Every row comes from one small tree of marks. Brackets hold a mark, then the marks that hang from it, in alphabetical order. Every link used is in the known rows. Which tree was each row made from?
Known rows
[D [M [B [F G] H [P S] Y]]]: [-13  51 -38 -10 -36 -22 -33  23 -70  -3  39 -47 -25 -32 -16 -59 -11  34
 -81  32  32 -55  13]
[G [F [B M [P [S L]] Y]]]: [ -5  52 -36  -7 -26 -31 -27  31 -39   5  27 -51 -11 -15  -5 -37 -21  35
 -73  -3  39 -47  29]
[H [B F M [P [S L]] Y]]: [-10  28 -35  -9 -25 -23 -31  18 -62  11  46 -65 -36 -25 -16 -28 -31  43
 -92   6  28 -47  36]
[P [B F] [S L]]: [ -7  10 -39   8   7  -8 -22   9 -13  -8  45 -70  -3 -17   1 -27 -22  40
 -65 -20  27 -40  33]
[J [B H M P]]: [-16  -7 -73  -4 -29 -24 -19  28 -44  15  -8 -44 -20 -16 -16 -28  -7  36
 -52  13  24 -52   9]
[F [B H M Y] G]: [-11  33 -82 -22 -46 -18 -22  14 -32  -3   3 -14   2 -18  -7 -36  18  38
 -42   9  22 -50  -4]
[F [B P Y]]: [-13  20 -57   9 -26 -22 -11  21 -22   9  -4 -39  -7 -14  -6 -37   3  43
 -54 -10  38 -35   8]
[M D]: [-13 -15 -56  18  -4 -17  -9  17 -10  10  21 -43 -27 -15   6  -6 -19  31
 -52 -17  32 -40 -13]
[P [B F H [M D] Y] [S L]]: [-10  23 -52 -16 -35 -23 -29  10 -53  -6  60 -69 -21 -26 -15 -27 -37  34
 -76   5  18 -65  14]
[S L [P [B F H Y]]]: [ -9  11 -64 -11 -36 -10 -21  -2 -25  -6   4 -64  -5 -12  -3 -23 -20  46
 -59 -13  21 -44  24]
[S L [P B]]: [ -8  -7 -65   8 -26  -8  -9  -2   8  -7  -7 -56  10   2   9  -9 -37  45
 -46 -33  27 -38  13]
[P [B Y]]: [-16   9 -43  10 -17 -16  -8  -1 -12   7   7 -47 -10 -20   0 -31  -4  39
 -45 -18  30 -35   3]
[R Y]: [-13  -8 -50  15 -10 -16 -19  22   0   9  18 -35 -26 -15   0  -5   5  36
 -42 -19  37 -17   4]
[J [B [F G] M]]: [-10  11 -80  -2   0  -2 -23  17 -44  10   9 -45  -5 -20   4 -22   8  38
 -53  -4  18 -49  18]
[D [M [B F H P]]]: [-19   6 -55   2 -27 -22 -21  15 -69  11  17 -59 -36 -16 -16 -37 -17  34
 -70  23  24 -47  -4]
[B F M [P [S L]] Y]: [ -9  30 -35  -5 -23 -19 -38  35 -52  -4  47 -54 -41 -32 -14 -30 -18  41
 -82   1  33 -44  39]
[B [F G] H M [P S] Y]: [-11  37 -41  -9 -33 -21 -43  42 -59  -9  36 -34 -35 -39 -16 -57  13  33
 -71  28  27 -53  23]
[J [B M Y]]: [-15  14 -60  -9 -21 -15 -16  12 -35  20   6 -43 -21 -25  -7 -12  -4  40
 -52  -9  27 -45  19]
[S L [P [B [F G] H M Y]]]: [ -7  26 -82 -23 -54  -8 -29   2 -43 -16   2 -46   2 -13  -2 -30 -15  44
 -56  -1  14 -56  14]
[M [B [F G] H P Y] D]: [-10  16 -67  -3 -29 -24 -14  18 -70  10  10 -49 -20 -19  -8 -42 -13  34
 -79  16  27 -56 -15]
[L [S [P [B [F G] H Y]]]]: [-12  38 -63  -5 -32  -6 -29   4 -27 -12  23 -52  -6 -28   1 -37  -4  42
 -54  -1  21 -46  37]
[S L [P [B F H M]]]: [-11  -4 -74 -10 -40 -10 -25   3 -34  -9   8 -64  -7  -5  -6 -16 -28  42
 -55  -5  10 -52  16]
[B F H [M D] [P [S L]] Y]: [ -9  21 -51 -13 -38 -28 -37  37 -66  -5  53 -57 -46 -31 -19 -29 -33  35
 -88  16  28 -61  18]
[B F H [P S]]: [-12   5 -30  12  -2 -19 -34  40 -32  -2  37 -54 -37 -29 -14 -45   3  33
 -69  15  32 -41  28]
[J [B [F G] [M D] P Y]]: [-11  22 -81   1 -25 -18 -19  28 -73  14   8 -53 -17 -25  -2 -33 -12  37
 -73   6  26 -62   4]

Write each row's tree
[-17  11 -45   5 -37 -24 -22  28 -42   8   7 -33 -43 -26 -12 -28  -3  37
 -57   2  33 -39   4]
[B M P Y]
[ -9   8 -23  15  -5 -23 -15  25 -23   9  26 -55 -18 -14 -12 -31 -24  34
 -72  -2  39 -40  16]
[M [B [P S]]]
[-15  17 -69   5 -45 -30 -11  24 -45  12  11 -45 -18 -12 -11 -26 -20  37
 -63   0  31 -55 -13]
[F [B [M D] P Y]]
[-16 -13 -60  18 -28 -26 -16  32 -40   9  16 -44 -38 -14  -6 -17 -27  31
 -60   1  29 -51 -17]
[B [M D] P]
[-10  28 -84  -7 -39 -19 -13  13 -32   3  15 -27   2 -14   3 -23  -8  36
 -52  -6  26 -56 -18]
[F [B [M D] Y] G]
[ -7  24 -31   1 -21 -21 -26  31 -17  -6  29 -41 -27 -27  -6 -29 -23  42
 -71 -12  45 -36  32]
[B [P [S L]] Y]
[-12   5 -48   3 -18 -21  -2   1 -32  21  19 -52 -24 -15  -2  -6 -29  34
 -67 -13  33 -45 -13]
[M [B Y] D]
[-12  33 -44  -1 -25 -20 -31  25 -61  -6  38 -49 -18 -23 -13 -55 -15  31
 -76  30  29 -55   8]
[D [M [B [F G] H [P S]]]]
[ -6  49 -43 -19 -37 -35 -32  32 -45   2  25 -46 -13 -17 -12 -43 -16  33
 -71  12  34 -52  26]
[G [F [B H M [P [S L]] Y]]]
[-16   5 -48   1 -33 -26 -21  26 -31   6  -1 -31 -38 -26 -12 -38   6  37
 -54   8  35 -36   4]
[B H P Y]
[-15  10 -40  14  -9 -16 -23  27 -43  10  13 -51 -42 -28  -5 -36   9  40
 -66  -3  35 -31  18]
[B F P Y]
[-13  -1 -72  13 -21 -21 -16  17 -68  17  20 -54 -22 -12   0 -29 -23  33
 -76  12  19 -57 -17]
[H [B [F G] [M D] P]]
[ -8  -8 -71  -2 -25  -7 -20   0 -16  -8   2 -66   1  -3   1 -19 -24  43
 -54 -14  17 -44  19]
[S L [P [B F H]]]
[-11  23 -45  -9 -27 -22 -30  20 -60  -3  45 -63 -28 -18 -17 -35 -41  37
 -85  18  30 -52  21]
[D [M [B F H [P [S L]]]]]
[-13  23 -52  -7 -26 -29 -31  37 -71  14  42 -70 -34 -34 -23 -36 -21  32
 -84  22  26 -69  25]
[J [B F H [M D] [P S] Y]]
[-19  24 -47  -5 -39 -25 -22  12 -77  13  19 -56 -43 -24 -19 -42 -13  37
 -75  24  27 -47   1]
[D [M [B F H P Y]]]
[-12  11 -54   9 -11 -30 -14  27 -26  15  -9 -45  -8  -4   0 -45   7  30
 -50   6  32 -39   0]
[G [F [B H P]]]
[-13  36 -45  -3 -17 -23 -17  13 -34  20  11 -43 -16 -15   2 -26   7  31
 -51  -6  29 -40   6]
[G [F [B M Y]]]
[ -5  15 -61  -6 -25 -24 -23  30 -10  -9  20 -42   5  -9 -12 -36 -19  42
 -62  -1  36 -45  23]
[F [B H [P [S L]]]]
[-18   8 -54  -5 -18 -14 -20   2 -56  12  29 -56 -33 -18 -10 -23 -13  33
 -63  15  20 -45  -3]
[D [M [B F H]]]
[-18   6 -55  -6 -30 -20 -14   1 -37   9  18 -41 -26 -14 -10 -19 -21  32
 -53  11  25 -45 -12]
[D [M [B H]]]
